Each row was made from one small tree. The marks that hang from a mark follow it in brackets, in alphabetical order. Every link used is in the known rows. Write each row's tree.
Known rows
vinovig{zakod{baza fuzigid{sokur} vepi}}: [  0   1  -4  20  10 -17 -11 -21  -9  33   6 -11  23   4   8  -1   4  -1
  -4]
baza{vinovig zakod{fuzigid vepi}}: [  8  -6  15  10   0  -3  -3   5  13  -9  21   9 -17 -10  -9  -8  -4  15
  25]
fuzigid{sokur vepi zakod{vinovig}}: [ 25  12  15   3  -3   9  23 -10 -19 -16 -34  12   8  11  -1  -1 -10 -22
 -29]
vinovig{zakod{baza fuzigid vepi}}: [-15   4 -10  21  -1 -17 -19  -7   1  35  23 -17  17  -5  -4  -1   8   4
  15]
vepi{zakod{vinovig}}: [ -7  -7   1 -10 -12   4   1  30  18  -9  15  -5 -17   8 -16   4  17  10
   6]
vepi{fuzigid{sokur} zakod{baza{vinovig}}}: [  7   3  -8 -12   5  19  -4  10  10  -2 -20  11 -15  13  -7  -8  30 -15
  -8]
zakod{baza fuzigid{sokur} vepi vinovig}: [ 15  30 -14   8  18 -19   9  -7  -6  23  18 -18  27  10  12  -8  -4 -11
  10]
vinovig{baza}: [-24 -17   2 -31 -37  -5   1  12   2  -5  -7   6 -38 -15  -8  20 -10  24
   2]
zakod{vepi{fuzigid} vinovig}: [-10  12 -14   0   2   3  10  11  21   9   9  -7  -1  -3  -5  -6  17  11
  13]
sokur{zakod{fuzigid}}: [-23 -24   2 -10   9   8 -23 -11  -6 -16  10   7   4 -10   0  17  -9  20
   1]
zakod{fuzigid{sokur} vepi vinovig}: [ 12  11   1   3  16 -12  20 -14  -5  10  13  -5  16   7   9  -3  -6   8
   3]
baza{vinovig zakod{fuzigid{sokur} vepi}}: [ 24  -9  21   9  12  -3   6  -8   2 -10   4  15 -10  -2   3  -9  -8  10
   6]
zakod{fuzigid{sokur}}: [ -5 -15  10 -15  10   2   5 -23 -16  -7 -13  18   4   5  -1  17  -7  19
 -17]
zakod{baza vinovig}: [-10  22 -12 -16 -11  -7 -10  32  12  -3   4 -16   2   1  -9  11   0   2
  16]
baza{vinovig zakod{fuzigid{sokur}}}: [ 18 -14  29  -7   6   4  -2  -7   4 -22 -14  20 -24   0  -3   4  -6  13
  -4]
fuzigid{sokur vepi}: [ -5 -16  16  -6  -2   8  17  -8 -16 -25 -34  25   7  10  -4  11 -15   6
 -27]
baza{vinovig{zakod}}: [-20 -15  21 -18 -23   9 -15  23  18 -16 -21   6 -25 -11 -20  16   1  30
   4]
baza{vinovig{zakod{fuzigid vepi}}}: [-11  -5  12   8  -5  -3  -6  -5  12  12  10  -3  -7 -11 -10  -1   3  21
  19]

Which tree is each row?
[ -2   6   1   3 -14  12  -1  25   6 -13  -3   5  -9  10 -18  -9   8 -21
   9] => fuzigid{vepi{zakod{baza{vinovig}}}}
[-20 -20   7   9   9  10 -10 -23 -10 -15   1   8  11  -5   2   7 -14   2
  -6] => sokur{zakod{fuzigid{vepi}}}
[ 16 -19  13  10  -9 -20  10 -21  -4  17  14   4 -28  -8  15  -6  -9   8
  -2] => vinovig{baza{zakod{fuzigid{sokur} vepi}}}
[  6  -7  -1  -9  -7 -12   8   8   0   0   8 -16 -12 -12  27  -1 -20   6
   1] => fuzigid{sokur{zakod{vepi vinovig{baza}}}}
[  5  -6  -1  -7   7  15  12   3  17   2 -11   2 -16  16  -3  -6  35  -2
 -18] => vepi{fuzigid{sokur} zakod{vinovig}}
[-11   8 -23  -2  10  13 -22  18  13  -6   5  -2   8 -14   4  -9   6  -5
  21] => sokur{zakod{baza{vinovig} vepi{fuzigid}}}
[ 20  20  -8 -18   4  21  -5  -6 -10  -6 -43  20  -2   3  -5   0  12 -26
 -18] => vepi{fuzigid{sokur zakod{baza{vinovig}}}}
[ 12  -4   8  -2  11   0  12  -9   3   6  11  -4  -6  17  -1  -2  16   0
 -10] => vepi{zakod{fuzigid{sokur} vinovig}}
[ -4 -29   1  -4  14   4  -5   2 -15 -25  -1  14  20  -5  14   9 -19  18
 -12] => fuzigid{sokur{zakod{vepi}}}
[  3  13  -5   6 -13   8  -5  -1 -22  -8 -19  12  15   4 -13   3  -6 -29
 -11] => fuzigid{vepi zakod{baza}}
[-12  -4  -7  11 -11   5  -4  15  -1  -3   5   2   3  13 -16  -4  12 -19
  -2] => fuzigid{vepi{zakod{baza}}}
[-23 -21 -16   2  12  14 -14   1   6  -9   7   8   8 -13   3   0   7  16
   2] => sokur{zakod{vepi{fuzigid}}}
[ -4 -17  10   8 -14 -20   8 -31  -6  38   2  -9 -17  -9  13   0  -3  14
  -8] => vinovig{baza zakod{fuzigid{sokur} vepi}}
[ 27  13   0  -7 -20 -13  24  -2 -14  13  -5  -5 -14  -5  12  -6 -12 -12
  -9] => fuzigid{sokur zakod{vepi vinovig{baza}}}
[  9  28 -23   3  14  -4   9   6   8  20  -2 -13  17   9   9 -11  15 -12
   1] => zakod{baza vepi{fuzigid{sokur}} vinovig}
[  7  11  -1   5  11   2  -4   8  -5 -17 -15 -12  21   7  16  -1 -16 -23
 -10] => fuzigid{sokur{zakod{baza vinovig}} vepi}
[ 26  20   8  -3  -4  14   8  -3 -25 -20 -43  21  10   7  -5  -3 -14 -36
 -21] => fuzigid{sokur vepi zakod{baza{vinovig}}}
[-17 -20  -6   7  15  -1 -14 -12  -9  -5  28   2  18 -12   7   4 -12  17
  11] => sokur{zakod{fuzigid vepi}}
[ 28  11   2   0   3  -2  18   1 -16  -5  -7   5  16   5   3  -3  -8  -8
 -13] => fuzigid{sokur zakod{vepi vinovig}}
[-22   3 -19  16  -5  -2 -19   5  17  31   1 -11   6  -6  -7  -5  27   3
   7] => vinovig{zakod{baza vepi{fuzigid}}}
[ -6   0  -7   9  16  -6  -7  -2   5   2  35 -18  16  -8  11  -3  -8   9
  21] => sokur{zakod{fuzigid vepi vinovig}}
[ -4  -2   6   2 -36  -4  21  15  15   9   8 -14 -41   4  -6 -10   8 -12
   3] => fuzigid{vepi{zakod{vinovig{baza}}}}
[ -6  28 -12  -8   0 -10  -9   7   8  14  17 -20   6   2  -5   6   3  -3
  20] => zakod{baza fuzigid vinovig}
[ -6  20  -9  16  12  -2 -13  -6   2   3  14 -23  19   1  10  -5  -8 -24
  12] => sokur{zakod{baza fuzigid{vepi} vinovig}}
